What can hang from each mark
Z: H
F: B H
X: B
K: E V
V: G J K W
E: K
W: P
P: W
G: V
H: F Z
B: G X

Every row comes from one small tree of marks. Brackets hold a mark, then the marks that hang from it, in alphabetical order. Every link used is in the known rows. Which tree was each row made from?
Known rows
{V W}: [ -1  -3 -17  27  16 -12 -21 -11  27  -2 -22  21  -6  -6  -5  13   9  -2
 -14   3  -9  10 -26 -11  -4  27 -16  21]
{E {K V}}: [-15  47   8  10 -36 -15  -3  14   5 -23  18  36  -4   6  -9  34  25   1
   0  -2  -2 -19 -12  -1 -32 -17 -26   9]
{P W}: [ 16  -2 -24  -6   5   5   7  14  16   5 -20  12 -10  11 -19  -2  -4 -12
 -19 -16 -33  38  13  -6 -12   2   0   8]
{F {B X} {H Z}}: [ 34 -43  49 -40   4  18  -6  -4 -45  28   0 -52   8 -24  11 -14 -25  27
  25  32  39  -3 -18  25  23  -4  35  63]
{X B}: [ 16  -2  16 -16  -8   2  11   3   1 -10   0  13   7  -7  15 -16  15  47
 -27  13  25  -6  -1 -13  12 -17  13  16]
{X {B {G V}}}: [ 17   4   9 -17  -1  -7   5  11  10  -9  -3  23  34 -11  32 -26  22  54
 -20 -10  39   4  33 -14   1 -23  34  20]
{V G J K}: [ 28  34 -11  35   5 -11   3 -45  32 -37 -14  53 -15 -46   8  22   6 -23
   7 -35  14 -31 -41  -1 -19   5 -44  44]
{H F Z}: [ 17 -32  46 -32 -16  60   5 -44 -72  36 -34 -22  12  -3  -5  21 -24 -12
  74   0  -4  34 -28  10  25   4   5  22]
{B {G {V J}} X}: [ 28  14  -3   9   6 -26   6  15  47 -16  -5  24  36 -22  54  10  16  17
 -14 -47  48 -14  41 -29  11 -24  48  37]
{Z {H {F {B X}}}}: [ 36 -34  40 -19 -19  40   8   1 -23  20   2  -7   2 -45  30  23 -17 -21
  57  36   3  38 -20  -2  23 -10  30  20]
{H {F {B G}} Z}: [ 29 -37  67 -52   5  60   9 -38 -77  37 -23 -35  35 -13  20  11 -22  -5
  72   0  23  33 -23  23  17  -4  18  44]
{V K}: [  3  32  -9  23 -19  -4  21 -12   0  -7  -5  12 -18 -24 -10  22  16  -4
  -1 -13   7 -13 -25  20  -3   2 -11   0]
{K E}: [ 13  32   8  18 -24 -17  -2   5  -4   4  13  31  15 -17 -12   1  23   4
   3 -23  -9 -11  13   3  23 -20  -9  -3]
{X {B {G {V K}}}}: [ 18  15   6  -9  -7  -8  13   7  10 -11  -6  27  29 -20  29 -18  27  52
 -19 -15  41  -1  25  -7   0 -22  31  20]
{K E {V J W}}: [ 27  55  -3  37 -18 -56 -29 -20  63 -10   6  88  28 -12  -6  36  42 -13
   1 -54 -39 -17 -28 -20  -7   9 -55  12]
{F {B G X} {H Z}}: [ 44 -52  57 -45  21  13   1  -4 -47  23  -4 -50  14 -19  30 -19  -8  27
  26  15  60  -3   2  24  17 -16  51  70]
{B {G {V {W P}}} X}: [ 26   5 -10  26  14 -31  -3  15  50 -11 -22  24  22 -24  48  16  28  10
 -17 -41  42  16  33 -26   9 -21  41  38]
{G {V W}}: [-19  27 -40  32  -9 -16 -40   5  38  12 -17  31  36 -20  -7  -2 -12  11
   3 -13 -20  28   9 -10 -11  31   1  11]
{F {B G X} H}: [ 45 -35  41 -34  28  -4   6  10 -15   4   5 -43  13 -24  36 -20  -2  27
   6  25  69  -4  14  24   1 -23  59  54]
{V G {K E} W}: [ 25  42   1  67 -11 -26  -6 -40  21 -23 -27  70 -17 -63 -15  34  44 -20
   8 -39  11   0 -32   4   2   2 -60  43]
{B {G {V K}} X}: [ 24  24   4  17  -9 -23  23  14  29 -13  -8  19  23 -33  45  19  32  17
  -8 -50  57  -8  40 -12  15 -32  46  27]
{F {B {G V} X} H}: [ 36 -21  27 -28  18  -9  -6  15  -5  11   5 -35  34 -32  34 -25 -11  34
  13  17  63   5  28  22  -2 -17  65  52]
{Z H}: [ 11 -30   7   3 -17  18  -8  10  -4  14   8  13 -16 -26   8   5  -6 -20
  33  21 -24  23 -10 -12  13   4  10   1]
{V G K {W P}}: [ 24  17 -24  68  18 -21 -16 -46  39 -26 -45  53 -42 -51  -4  38  27 -38
   1 -22   2  32 -56   5 -26  13 -58  48]
{Z {H F}}: [ 25 -35  23 -10 -22  41   1  -6 -24  21  -6   4 -10 -32  11  19 -15 -28
  64  31 -17  45 -16  -4  14   0  22   1]
{K E {V G}}: [ 30  44  41  16 -33 -41 -10 -19  17 -10  15  67  24 -20  -4  21  48 -19
  34 -61 -11   3  15  -8   0 -29 -57  -2]
{V G J K W}: [ 26  31 -28  63  20 -22 -18 -55  60 -37 -36  75 -20 -53   3  37  15 -26
  -6 -32   6 -21 -66 -12 -24  32 -61  66]
{B {G V} X}: [ 23   8   8   6   0 -21  12  20  29  -8  -6  13  32 -20  49   8  23  19
  -8 -43  54   0  54 -22  17 -32  51  27]
{K E {V W}}: [ 19  47  13  32 -28 -50 -21 -12  38  -1   6  69  23 -11 -13  33  52 -10
  10 -49 -31   2 -11 -11   0  -2 -50  -3]
{V G W}: [ 14 -12   3  32  24 -10 -26 -32  24 -16 -32  37  -9 -26   3  10  13 -18
   7 -11  10  21 -17 -18  -9  15 -42  44]
{K E {V G J W}}: [ 37  49  13  41 -11 -55 -34 -34  61 -21  -1  99  25 -26  -1  34  45 -24
  15 -66 -27 -10 -20 -26 -12   0 -74  27]

Write each row's tree
[ -3  73 -57  62 -25 -34 -35 -10  61  -1 -14  72  37 -48 -13  17   0   7
  -4 -39 -27  -7 -19  -5  -9  34 -17  25] : {G {V J {K E} W}}
[ 34  40 -18  81   1 -34 -17 -43  36 -24 -36  75 -32 -63 -14  38  43 -35
   3 -37  -3  25 -47   5  -9   0 -65  46] : {V G {K E} {W P}}
[-10  34 -57  36   0 -22 -49  -3  63   3 -17  48  41 -22   0   1 -21   8
  -6 -19 -28   9  -7 -20 -17  43  -4  25] : {G {V J W}}
[ 37  52  25  20 -22 -47 -19 -27  42 -19  16  84  30 -22   2  24  39 -22
  26 -66 -21 -18  -2 -17  -7 -18 -62  13] : {K E {V G J}}
[ 25  20  15   3   3 -30 -17 -32  46 -22   1  53  13  -4  14  23  16 -26
  22 -45 -12  -6 -15 -20 -31   2 -54  15] : {K {V G J}}
[ 30  16 -10  32  22 -43 -38 -40  75 -25 -21  71   0  -9  12  35  20 -38
   8 -41 -29  18 -43 -26 -42  20 -68  32] : {K {V G J {W P}}}
[ 12  39 -49  59  11 -24 -12 -36  62 -22 -27  57 -17 -32  -5  40   9 -12
 -28 -18 -14 -31 -75  -6 -19  44 -34  43] : {V J K W}
[ 40 -36  76 -48   0  56  18 -33 -70  31 -23 -36  32 -19  33  23 -16  -1
  63  -4  39  24 -20  13  32 -17  28  54] : {H {F {B G X}} Z}
[-10  51 -12  28 -22 -25 -19   3  36 -30   7  58  -3   1  -7  42  22  -3
 -14  -4 -13 -27 -37 -13 -39   6 -37  31] : {E {K {V J W}}}
[ 21   8   1 -14   4  -9   2   6  22 -14  -4  31  36 -11  35 -25  16  52
 -24 -14  35  -5  24 -19  -2 -17  32  27] : {X {B {G {V J}}}}
[ 23 -31  63 -46  -7  63   4 -39 -76  41 -21 -37  30 -15   7  15 -33  -6
  71  12   8  32 -37  23  21   4   7  39] : {H {F B} Z}
[  2  23 -12  11   1 -14   3   4  13  -2  -8  20  30 -18  19  -3  18   6
  10 -40  24   9  37   6 -17  -7  26   6] : {B {G {V K}}}
[ 29  42  27  34 -22 -49 -25 -26  35 -11  -1  82  20 -25  -8  32  55 -21
  24 -59 -18  10  -4 -16  -4 -10 -69  12] : {K E {V G W}}
[ 28 -34  34 -20 -16  44   0  -2 -28  24   2  -6   3 -40  20  13 -22 -24
  63  39  -8  44 -22   5  13  -1  23  13] : {Z {H {F B}}}
[ 35  53 -22  76   3 -35 -19 -53  57 -35 -28  96  -9 -65  -6  37  30 -24
  -3 -48   0 -28 -58 -11  -8  18 -67  64] : {V G J {K E} W}
[  7  27 -33  29  15 -24 -13  -7  44  -9 -18  42  31 -22  21   5  15   4
  -3 -43  14   1  12  -5 -24  14  13  26] : {B {G {V J K W}}}
[ 29  29  -7  21  -3 -28  17   9  47 -20  -8  31  27 -34  49  21  25  15
 -14 -54  52 -22  29 -20  10 -24  42  38] : {B {G {V J K}} X}
[-18  49 -46  49 -22 -18 -25  -4  38   7 -20  39  24 -37 -13  14   0   8
   3 -22 -14  19  -8   4 -13  33  -6  10] : {G {V K W}}
[ 16   3   3  -7   4 -11  -2   6  19 -10 -11  30  33 -14  30 -21  25  53
 -24 -10  36   8  24 -19   0 -13  28  27] : {X {B {G {V W}}}}
[ 22  65 -24  43 -21 -25   7 -21  33 -18   5  58   0 -39  -9  27  17  -6
 -11 -37 -12 -50 -42   7   2   4 -24  20] : {V J {K E}}
[ -4  40   1  33 -18 -23 -21  -3  25 -32  -2  55 -15  -7  -7  40  30 -16
   1  -7  -5   4 -28  -8 -43 -10 -48  33] : {E {K {V G {W P}}}}
[ 40 -38  44 -21 -11  37  11   1 -22  17   1  -5   4 -44  38  19 -10 -21
  57  28  13  38 -10  -2  21 -15  38  23] : {Z {H {F {B G X}}}}
[ 34  -3 -39  52  52 -26 -51 -45  74 -33 -41  66 -16 -28  15  18  -4 -38
 -11 -18 -18  18 -57 -28 -31  28 -55  68] : {V G J {W P}}
[ -5  32 -70  46  10 -27 -56  -5  75   2 -23  51  32 -21   1   4 -24  -2
 -10 -18 -40  26 -19 -17 -25  41  -7  27] : {G {V J {W P}}}
[ 16  20  -5  56   6 -13  -5 -44  23 -24 -36  48 -28 -51  -7  33  29 -22
   6 -24  18   7 -41   0 -13  16 -53  45] : {V G K W}
[ 29 -52  46 -49  29  20 -13 -12 -57  31  -4 -49  20 -10  12 -34 -17  21
  40  22  36   9  -1  38  -6   1  36  56] : {F {B G} {H Z}}
[ 37  57  -5  48 -12 -25   2 -43  30 -34  -5  75  -4 -58  -1  23  22 -21
  11 -50   8 -39 -31   1  -3  -8 -51  43] : {V G J {K E}}
[ -9  59 -50  34 -23 -18 -19  -4  45  -2  -4  41  33 -35  -4   6 -16   7
   4 -30 -17  -7  -8   2 -18  25   1  11] : {G {V J K}}
[ 34 -30  70 -45 -13  59  13 -34 -69  35 -21 -38  27 -22  20  26 -27  -1
  63   7  25  24 -35  13  37  -8  17  49] : {H {F {B X}} Z}
[ 29  59 -61  84   7 -44 -24 -35  75 -22 -27  83 -20 -46 -11  44  24 -24
 -30 -31 -35 -15 -81  -1 -13  27 -46  45] : {V J {K E} {W P}}
[ 29 -36  29 -39  35   2  -7   3 -27  12   6 -42  18 -14  19 -35 -10  20
  18  32  46   7  11  37 -20  -5  45  40] : {F {B G} H}
[ 23   7   0  19   8 -26   3  15  43 -11 -17  23  29 -23  47  15  28  18
 -14 -42  50   5  40 -28  14 -20  43  38] : {B {G {V W}} X}
[ -4  54 -76  63  -3 -30 -41 -13  74  -5 -26  59  19 -38  -5  18 -12  -5
 -11 -26 -33  17 -36  -4 -28  42 -15  27] : {G {V J K {W P}}}
[ 20 -38  31 -44  19  17 -27  -6 -48  37  -4 -41  39 -18  10 -40 -26  27
  45  14  29  19  11  37  -9   7  43  52] : {F {B {G V}} {H Z}}
[-11  47 -59  58 -13 -23 -32  -5  49   5 -26  43  13 -37 -12  17  -2  -3
  -1 -21 -26  35 -17   5 -21  31  -9  13] : {G {V K {W P}}}
[ 14  23 -12  20   7 -39 -28 -25  67 -13  -8  57  13   5   5  35  19 -17
  -3 -32 -31  -7 -41 -23 -31  30 -47  14] : {K {V J W}}
[ 19 -43  37 -43  12  24 -20 -13 -56  36  -1 -51  11 -13  -7 -30 -34  19
  37  39  15   8 -22  38   1  14  22  48] : {F B {H Z}}
[-15  46  -1  23 -30 -20 -13   8  18 -24   7  46  -7   3 -11  41  29  -1
  -8  -1  -7 -14 -25  -7 -34  -3 -34  20] : {E {K {V W}}}
